What can hang from each mark:
j86: j64 j99 j242 j668
j99: j86 j442
j64: j86
j424: j63 j442
j668: j86
j546: j86
j418: j63 j86

Each row was made from one small tree. The marks that hang from a mark follow it in brackets, in the order of their numbers. Every link used is in the known rows. Write each row's tree.
In the rows, zero is written as 100.
Known rows:
j99[j86[j64 j242 j668]]: [115, 140, 120,  99,  83, 117,  83,  91, 111,  97,  70, 111, 108, 104,  89,
  74, 105,  65,  85,  62, 108]
j418[j63 j86[j99 j242]]: [110, 124,  68,  87,  82,  82,  79,  92, 108, 125,  74, 108,  98, 127,  98,
  74,  97,  73,  69,  84,  98]
j546[j86[j99]]: [105, 126,  83,  86,  71,  98,  90,  99,  96, 123,  69,  99, 110, 103,  98,
  81, 104,  67,  69,  92,  98]
j546[j86[j64 j99 j242 j668]]: [109, 110, 109,  93, 108, 113,  95,  87, 112, 105,  57, 105, 106,  86,  92,
  62, 115,  68,  75,  81, 111]
j99[j86[j64 j242 j668] j442]: [107, 137, 111,  88,  86, 117,  79,  82, 104,  99,  73, 115,  99, 114,  85,
  70,  96,  68,  83,  58, 104]
j99[j86]: [112, 157,  94,  93,  46, 101,  77, 104,  95, 116,  80, 105, 112, 122,  95,
  94,  95,  63,  79,  73,  95]
j418[j63 j86[j64 j668]]: [115, 136,  93,  92,  77, 101,  80,  86, 115, 110,  67, 102, 103, 115, 106,
  86,  98,  81,  79,  70,  97]
j424[j63]: [129, 148,  83,  91,  39,  96,  51, 103,  88, 115,  81, 105, 112, 139, 100,
  93, 107,  78,  66,  97, 100]
j64[j86[j99[j442] j242 j668]]: [108, 111,  94,  70, 115, 104,  78,  79,  95, 107,  64, 115,  92, 116,  83,
  52,  99,  87,  80,  69, 101]
j668[j86[j64]]: [111, 134, 108, 105,  52, 123,  80, 103, 110, 120,  75,  99, 109, 100,  95,
  84,  99,  49,  81,  71, 110]
j668[j86[j64 j99[j442] j242]]: [ 99, 108,  95,  91,  87, 121,  82,  88, 109, 122,  70, 106,  96, 106,  88,
  62,  91,  48,  73,  69, 112]
j99[j86 j442]: [104, 153,  84,  80,  49, 102,  73,  94,  88, 118,  84, 109, 104, 132,  92,
  89,  86,  67,  77,  68,  91]
j546[j86]: [111, 142,  90,  94,  50,  96,  80, 102,  94, 120,  80, 104, 112, 106,  91,
  85, 111,  71,  75,  89, 100]
j86[j64 j99 j242]: [119, 130, 105,  95,  88, 115,  78,  97, 111, 113,  67, 108, 107, 107, 102,
  67, 101,  49,  71,  81, 111]
j64[j86]: [124, 149,  97,  92,  59, 103,  74, 100,  95, 121,  74, 109, 107, 112,  92,
  76, 105,  73,  81,  78, 101]
j418[j86[j64 j99[j442] j242 j668]]: [103, 119,  87,  80, 116, 107,  78,  72, 115, 105,  57, 109,  94, 121,  97,
  63,  96,  66,  81,  65, 111]
j99[j86[j64 j242] j442]: [111, 149, 102,  95,  65, 115,  77,  89, 103, 115,  78, 118, 101, 116,  88,
  71,  95,  53,  77,  65, 106]
j99[j86[j64]]: [117, 159, 106, 101,  51, 118,  84, 100, 105, 117,  71, 106, 113, 108, 102,
  90,  96,  49,  79,  70, 101]
j424[j63 j442]: [140, 151,  72,  78,  42,  94,  40,  99,  85, 116,  81, 108, 110, 148, 109,
  95, 112, 100,  62, 105,  90]
j418[j63 j86[j64 j99[j442] j668]]: [102, 116,  75,  72, 100, 104,  86,  74, 110, 117,  59, 101,  93, 122, 110,
  77,  83,  79,  71,  68,  91]

Write each row's tree:
[106, 118,  89,  64, 104, 107,  80,  81,  92, 111,  60, 107,  96, 118,  94,
  66,  91,  88,  79,  69,  93]	j64[j86[j99[j442] j668]]
[116, 115, 104,  82, 112, 103,  82,  88, 103, 105,  60, 110, 101, 105,  86,
  57, 108,  85,  82,  73, 105]	j64[j86[j99 j242 j668]]
[123, 132, 112,  90,  91, 102,  73,  91, 101, 101,  72, 114, 103, 108,  79,
  61, 115,  88,  88,  71, 107]	j64[j86[j242 j668]]
[106, 147,  89,  86,  60,  99,  70,  92,  92, 114,  88, 118, 101, 130,  81,
  76,  94,  67,  78,  69,  99]	j99[j86[j242] j442]
[119, 148,  83,  98,  55,  99,  79,  94, 113, 126,  72, 105, 104, 117, 108,
  88,  97,  63,  73,  78,  98]	j418[j63 j86[j64]]
[113, 124,  85,  77,  94, 103,  76,  86,  94, 123,  69, 117,  93, 118,  85,
  54,  97,  72,  74,  77, 103]	j64[j86[j99[j442] j242]]
[108, 115, 103,  76, 112, 117,  75,  80, 107, 100,  65, 111,  98, 116,  96,
  61,  94,  68,  74,  69, 106]	j86[j64 j99[j442] j242 j668]
[115, 118, 114,  88, 109, 116,  80,  90, 113,  98,  62, 107, 106, 106, 100,
  66, 103,  64,  77,  73, 110]	j86[j64 j99 j242 j668]
[121, 135, 122,  97,  89, 114,  71,  92, 111,  94,  74, 111, 108, 108,  91,
  70, 109,  69,  83,  71, 112]	j86[j64 j242 j668]
[110, 138, 109,  91,  79, 100,  76,  95, 100,  96,  79, 111, 108, 118,  82,
  78, 104,  78,  86,  65, 102]	j99[j86[j242 j668]]
[114, 126, 117, 102,  87, 112,  86,  90, 110, 100,  69, 109, 107,  87,  85,
  66, 121,  73,  81,  79, 113]	j546[j86[j64 j242 j668]]
[ 92, 112,  78,  77,  71, 108,  78,  94,  95, 126,  76,  99,  99, 122,  92,
  80,  82,  63,  73,  71,  97]	j668[j86[j99[j442]]]
[ 97, 114,  89,  86,  76, 125,  85,  91, 105, 127,  66,  99, 100, 108,  98,
  76,  83,  48,  73,  68, 104]	j668[j86[j64 j99[j442]]]
[100, 119,  86,  62,  96, 103,  71,  85,  92, 103,  72, 103, 101, 132, 100,
  79,  85,  83,  74,  73,  91]	j86[j99[j442] j668]
[107, 120,  87,  92,  82,  94,  87,  97,  99, 119,  72, 107, 106, 102,  87,
  67, 112,  66,  70,  92, 106]	j546[j86[j99 j242]]
[103, 113,  91,  67, 107, 100,  69,  83,  95,  99,  75, 111,  98, 130,  90,
  65,  93,  82,  75,  72,  99]	j86[j99[j442] j242 j668]
[113, 146, 116,  94,  72, 120,  86,  94, 107, 101,  66, 103, 111, 106, 100,
  88,  97,  65,  85,  62, 100]	j99[j86[j64 j668]]
[109, 134,  90,  78,  80, 118,  77,  89, 101, 120,  66, 105, 102, 120, 109,
  76,  84,  53,  68,  77,  99]	j86[j64 j99[j442]]
[104, 107,  96,  84, 103,  97,  89,  90, 101, 104,  68, 105, 106, 100,  85,
  66, 114,  82,  76,  84, 105]	j546[j86[j99 j242 j668]]
[110, 116, 102,  80, 104,  99,  73,  93, 102,  96,  72, 107, 106, 119,  93,
  70, 102,  78,  78,  77, 103]	j86[j99 j242 j668]
[102, 135,  99,  79,  80, 101,  73,  85,  93,  98,  83, 115,  99, 128,  79,
  74,  95,  82,  84,  60,  98]	j99[j86[j242 j668] j442]
[119, 152, 112, 107,  62, 115,  81,  99, 109, 113,  75, 113, 109, 106,  91,
  76, 104,  49,  79,  70, 110]	j99[j86[j64 j242]]
[110, 129,  80,  71,  83, 106,  79,  88,  91, 127,  65, 109,  97, 120,  95,
  67,  90,  72,  73,  76,  95]	j64[j86[j99[j442]]]
[107, 116, 104,  88,  97, 117,  98,  89, 108, 109,  54,  97, 110,  87, 103,
  76, 107,  68,  74,  81, 103]	j546[j86[j64 j99 j668]]
